Every row comes from one small tree of marks. Brackets hold a mark, then the marks that hang from it, in the order of their numbers. Every link used is in the known rows. Which tree was each row made from?
Known rows:
{q_697 q_289 q_686 {q_869 q_527}}: [-1.49 -0.67  5.12 -0.39  0.71 -0.68 -1.69  1.18  0.81 -0.62  0.39  2.61
 -0.61 -0.82 -3.70  0.36  2.00 -0.11  0.20  0.76 -0.15 -3.79  0.27]
{q_686 q_527 {q_697 q_289 q_678 q_869}}: [-0.62  0.20  6.23 -2.34  0.67 -0.30 -0.77 -1.09  2.18 -2.61  0.98  2.85
 -0.76 -0.23  3.01 -0.95 -2.27  0.45  1.12 -0.54 -0.25 -1.85  0.37]
{q_697 q_678}: [ 2.35  0.23 -2.35  0.22 -0.71  0.29 -1.98 -0.89 -1.19  0.34  0.52 -0.44
  2.12 -0.33 -0.77 -1.02  0.86 -0.06  0.35 -0.11  2.88 -0.98  0.28]
{q_869 {q_527 q_289 {q_686 {q_697 q_678}}}}: [ 0.48 -0.23  2.32  0.79 -0.57 -0.32  1.46  2.04  0.57  0.75  0.23 -0.85
  1.43 -1.11  2.71 -0.22 -1.07  0.50  0.54 -0.04 -2.10  0.08  1.26]
{q_52 {q_527 q_289 q_869}}: [-1.96  0.21 -7.21  0.93 -0.96 -0.33  1.95 -1.27 -1.11  1.19 -0.74 -1.47
  0.92  1.97 -5.39  1.81  1.71 -0.50 -0.69 -0.27 -3.35  2.76  0.81]
{q_869 {q_527 q_686}}: [ 0.79 -0.81 -2.21  2.27 -0.08  0.42 -0.32  2.23 -0.19  2.56  0.93 -0.39
 -1.33 -1.17 -1.50 -0.23  2.50  0.40 -0.28  0.16  0.31 -1.19  1.09]
{q_869 {q_527 {q_686 q_697}}}: [ 0.78 -0.59  0.18  1.86  0.19 -0.10  0.57  2.10  0.78  1.89  0.67 -0.05
 -0.99 -1.27  0.45 -0.23  1.03  0.53 -0.65  0.34 -0.69 -1.11  1.03]
{q_686 {q_527 q_289}}: [-0.40 -0.18 -5.76  0.83  0.06 -0.72 -0.10 -0.62 -1.26  0.62  2.32 -0.46
  1.16  0.29 -0.12 -0.55  0.97 -0.01  0.80 -1.48 -1.42  1.96  1.28]
{q_697 q_678 {q_869 {q_527 q_686}}}: [ 1.51  0.01  3.42 -1.72  0.78  1.03 -1.39  1.02  0.92 -0.26 -0.01  1.17
 -1.61 -0.64 -0.66 -1.16  1.32  0.39 -0.02  0.56  3.05 -1.97 -0.19]
{q_697 q_869}: [-0.71  0.10 -2.84 -0.15  1.81 -0.24 -1.49 -1.24 -1.12  0.71  1.02  0.22
 -1.50 -0.09 -4.99 -0.86  4.95  0.09 -0.89 -0.09  2.73 -0.49 -0.15]
{q_686 {q_527 q_869} {q_697 q_289 q_678}}: [-1.58  0.04  3.64 -0.41 -0.20  0.93 -0.14 -0.57  1.96 -1.74  0.39  1.03
  0.97  0.49  3.21 -0.23 -4.15  0.03  1.08 -0.42 -2.36 -0.51  0.32]
{q_289 {q_697 q_678 {q_686 q_527} q_869}}: [ 1.79 -0.01  2.81 -2.94  0.51  0.26 -1.65 -0.53  1.35 -2.14 -0.19  1.64
 -0.71  0.39  2.85 -0.17 -1.82 -0.44 -0.69  1.08  3.21 -0.66 -2.16]
{q_289 q_697}: [-0.06 -0.46 -3.55  1.76 -0.23 -0.15 -0.87 -0.71 -0.94  1.60  0.70 -1.22
  0.43 -0.27  0.08  0.28  2.76 -0.04 -0.80  0.67  2.35  0.86 -0.79]
{q_697 q_678 q_686 {q_869 {q_527 q_289}}}: [ 1.96  0.23  4.57 -2.88  0.44 -0.82 -1.37  0.77  0.56 -2.04  0.02  1.38
  2.09 -0.36 -0.36 -0.51 -0.65 -0.34 -0.05  0.85  1.29 -1.86 -0.24]
{q_686 q_697}: [ 0.23  0.16 -1.89  1.60  0.37 -1.02 -0.04 -0.90 -0.47  0.74  0.90 -0.58
  0.78 -0.61 -0.75 -0.51  1.37  0.20 -0.92 -0.11  0.05 -0.10  0.72]
{q_527 q_289}: [-1.10  0.09 -5.01  1.91 -0.26 -0.93  0.08 -0.71 -2.49  1.39  1.17 -2.06
  2.78 -0.06 -2.08 -0.20  2.70 -0.05  0.58 -0.92 -0.93  1.85  1.11]
{q_52 {q_527 q_686}}: [ 1.18 -0.05 -5.53  0.96 -1.22  0.05  1.40 -0.06 -0.58  1.74 -1.34  0.24
 -3.38  0.82 -4.51  1.19  1.37 -0.01 -0.92 -0.34 -0.64 -0.08  0.66]
{q_869 q_527}: [ 0.97 -0.79 -3.99  2.32 -0.13 -0.84 -1.30  0.87 -0.74  2.36  2.20 -0.27
  1.42 -1.17 -2.43 -0.38  4.36  0.23 -0.68  0.37  0.89 -1.15  1.47]
{q_686 q_527 q_697}: [ 0.84 -0.11 -2.25  0.40  0.65 -1.06  0.16 -0.82  0.63 -0.12  2.03  0.84
 -0.29 -0.23  1.52 -0.78 -0.54  0.27 -0.59 -0.78 -0.95  0.31  0.95]

Write each row's tree:
[-0.77 -0.78 -2.22  1.78 -0.57 -1.35  0.16  0.84 -0.55  1.77  1.96 -1.35
  2.98 -0.91  0.99  0.40  2.92  0.20 -0.06  0.51 -0.72  1.17  0.97]
{q_869 {q_527 {q_289 q_697}}}
[ 1.30 -0.45 -2.13  0.52 -0.16 -0.22 -1.00 -0.08  0.09  0.04  0.62  0.37
 -0.17  0.14  1.73  0.54 -0.75 -0.50 -0.98  0.68  1.22  0.21 -1.21]
{q_289 {q_697 {q_686 q_527}}}
[-0.70  0.31  6.43 -0.37  0.50  1.19  0.40  0.65  1.24 -0.77 -1.67  0.98
 -2.92 -0.51  1.09 -0.49 -1.76  0.48  0.88 -0.17  0.14 -1.90 -0.37]
{q_527 {q_686 {q_697 q_289 q_678 q_869}}}
[-2.44  0.01  0.56  0.26  0.77  0.87  1.57  0.60 -0.56  0.66 -1.10 -1.63
 -2.14  0.24  1.02  0.43  0.50  0.19  0.55 -0.25 -0.25  2.33 -1.06]
{q_527 {q_289 {q_697 q_869}} q_686}
[ 1.27  0.05  4.27 -0.09 -1.67  0.25 -2.33  0.28 -0.23 -1.42 -0.96  1.34
  2.69 -0.32 -0.09  0.24 -2.77 -0.53  1.52  0.23  0.44 -3.61  0.11]
{q_697 q_289 q_678 q_686}
[-1.92  0.24 -5.42  0.87 -0.95  0.97  2.93  0.06 -0.56  1.42 -2.17 -1.67
 -1.75  2.02 -4.59  1.93 -0.28 -0.38 -0.31 -0.47 -3.95  2.63  0.37]
{q_52 {q_527 q_289 q_686 q_869}}
[-1.44 -0.34  3.45 -1.40  1.04 -0.02 -1.62 -0.01  0.73 -1.78  0.55  3.09
 -1.98  0.16 -2.60  0.05 -0.14 -0.29  0.70 -0.27 -0.39 -2.76 -0.12]
{q_697 q_289 {q_686 q_527} q_869}
[-1.17  0.34  2.73 -0.80  0.26  1.10  1.16  0.52 -0.17 -0.35 -1.70 -1.36
 -1.24  0.26  2.79  0.11 -1.16  0.18  0.90 -0.06  0.42  1.81 -1.36]
{q_527 {q_289 {q_697 q_678 q_869}} q_686}
[ 2.98  0.32 -0.06 -1.56 -0.83 -0.26 -1.19  0.10 -0.20 -1.97  0.24  0.88
  2.92  0.39  2.15 -0.39 -3.99 -0.67  0.77 -0.43 -0.14 -0.54  0.09]
{q_697 q_678 {q_686 {q_527 q_289}}}
[ 0.88  0.77  3.23 -1.77  0.97 -0.64 -0.50 -1.42  0.74 -1.40  0.13  0.85
  0.26 -0.40  0.44 -1.21  0.19  0.23 -0.70  0.35  2.03 -0.94 -0.30]
{q_686 {q_697 q_678 q_869}}
[ 0.60  0.16  1.43 -1.49  0.35  0.45 -1.56 -1.34  0.27 -0.58 -0.07  0.14
  0.00  0.05  1.15 -0.35  1.66  0.06 -0.62  1.07  4.36 -0.03 -1.63]
{q_289 {q_697 q_678 q_869}}
[ 1.53  0.54  0.13 -1.40 -0.53  0.07  1.94 -0.48  1.04 -0.30 -2.09  1.27
 -3.74  0.77 -2.15  0.76 -1.04  0.17 -1.10  0.11 -0.42 -0.58  0.06]
{q_52 {q_527 {q_686 {q_697 q_678 q_869}}}}
[-0.63  0.72  4.23 -1.07  0.77  0.51  2.05  0.54  0.35 -0.98 -1.47 -0.76
 -0.68 -0.03  2.17 -0.57 -2.31  0.38  0.91 -0.65 -1.44  1.15 -0.14]
{q_527 q_289 {q_686 {q_697 q_678 q_869}}}
[-2.50 -0.09 -5.87  0.80  0.59  0.60  0.22 -0.55 -0.88  0.64  1.48 -1.38
  1.10  1.23 -0.99 -0.09  0.35 -0.34  0.56 -1.16 -2.56  2.96  0.57]
{q_686 {q_527 q_289 q_869}}
[-1.06  0.32  0.59 -1.06  0.09 -0.31 -0.15 -1.13 -0.84 -0.64  0.07 -1.27
  2.46  0.21  1.53 -0.10  1.05 -0.01  0.44  0.20  1.23  1.94 -0.79]
{q_527 {q_289 {q_697 q_678 q_869}}}
[-0.15  0.18  4.43  0.75 -0.99 -0.47 -0.65 -0.80  0.50 -0.85  0.04  0.56
  2.21 -0.80  1.94 -0.51 -1.44  0.31  0.97 -0.06 -0.35 -1.99  0.84]
{q_686 {q_697 q_289 q_678}}
[-2.02  0.55  2.18  0.10  1.30  0.21  2.42  0.53 -0.25  0.06 -1.06 -1.11
 -1.73 -0.14  0.31 -0.27 -0.58  0.34  0.23 -0.84 -2.24  1.63  0.09]
{q_527 q_289 {q_686 {q_697 q_869}}}
[-1.61 -0.12 -1.25  1.83 -0.29  0.88  1.74  0.90 -1.11  1.40 -0.92 -2.37
 -0.66  0.02  2.02  0.65 -0.32  0.10  0.68 -0.35 -1.12  2.60 -0.59]
{q_527 {q_289 q_697} q_686}
[ 0.18 -0.61  1.25  1.13 -0.86  0.25  0.84  2.09  0.28  1.20  0.21 -1.25
  1.08 -0.84  3.35  0.33 -0.21  0.34  0.57  0.46 -0.63  0.68  0.30]
{q_869 {q_527 {q_289 {q_697 q_678}} q_686}}
[-0.04  0.12 -5.01  0.77 -1.45 -0.25  2.49  0.05 -1.06  1.36 -1.48 -0.75
 -1.70  1.05 -3.46  1.56  0.46 -0.03 -0.05 -0.79 -2.71  1.52  1.01]
{q_52 {q_527 q_289 q_686}}
[-1.30  0.35  0.25  1.64  0.17  0.06  2.54  0.84 -0.68  0.70 -0.77 -1.80
 -0.22 -0.34  1.34 -0.01 -1.47  0.29  0.62 -0.98 -2.98  1.75  0.54]
{q_527 q_289 {q_686 q_697}}
[ 1.68 -0.16  0.37 -1.01 -0.54  1.02 -1.24 -0.05  0.91 -1.29 -0.53  0.20
  1.10  0.84  3.49  0.41 -3.51 -0.77 -0.60  1.07  1.44  0.12 -1.91]
{q_289 {q_697 q_678 {q_686 {q_527 q_869}}}}
[ 2.52  0.60  2.85 -2.97  0.79  0.05 -2.36 -0.52  0.04 -2.13 -0.87  1.65
  0.17  0.15 -1.88 -0.79 -0.55 -0.57 -0.53  0.66  3.46 -2.39 -1.19]
{q_697 q_678 q_686 q_869}
[-0.51 -0.03 -1.03 -1.49  0.42 -0.26 -0.35 -0.99  0.04 -1.01  1.39  0.13
  0.76  0.48  2.88 -0.40 -0.27  0.07  0.68 -0.58  0.45  1.93 -0.20]
{q_686 {q_527 {q_289 {q_697 q_678 q_869}}}}
[-0.04 -0.44 -2.52  0.42  0.05  0.62 -0.72  0.04  0.38 -0.05  0.09 -0.24
 -0.24  0.79  1.05  0.85 -1.21 -0.74 -1.27  0.87  0.42  0.87 -1.62]
{q_289 {q_697 {q_686 {q_527 q_869}}}}
[-2.61  0.11  4.02  0.26  1.02 -0.76 -0.30 -1.09  0.50 -0.55  0.42  1.08
 -0.79 -0.67 -1.53 -0.20  1.84  0.41  0.07 -0.02 -0.39 -1.50  0.37]
{q_686 {q_697 q_289 q_869}}
[ 2.50 -0.05  0.77 -0.32 -1.14  0.05 -1.55 -0.20  0.03 -0.70 -0.75 -0.10
  2.01 -0.05  2.68  0.31 -1.75 -0.58 -0.78  1.27  2.95 -0.70 -1.66]
{q_289 {q_697 q_678 q_686}}
[ 1.01  0.15 -3.06  0.50 -1.01 -0.39  2.55 -0.09  0.35  1.02 -1.64  0.52
 -3.19  0.66 -2.68  1.21 -0.23  0.14 -1.34 -0.13 -1.70 -0.07  0.72]
{q_52 {q_527 {q_686 q_697}}}
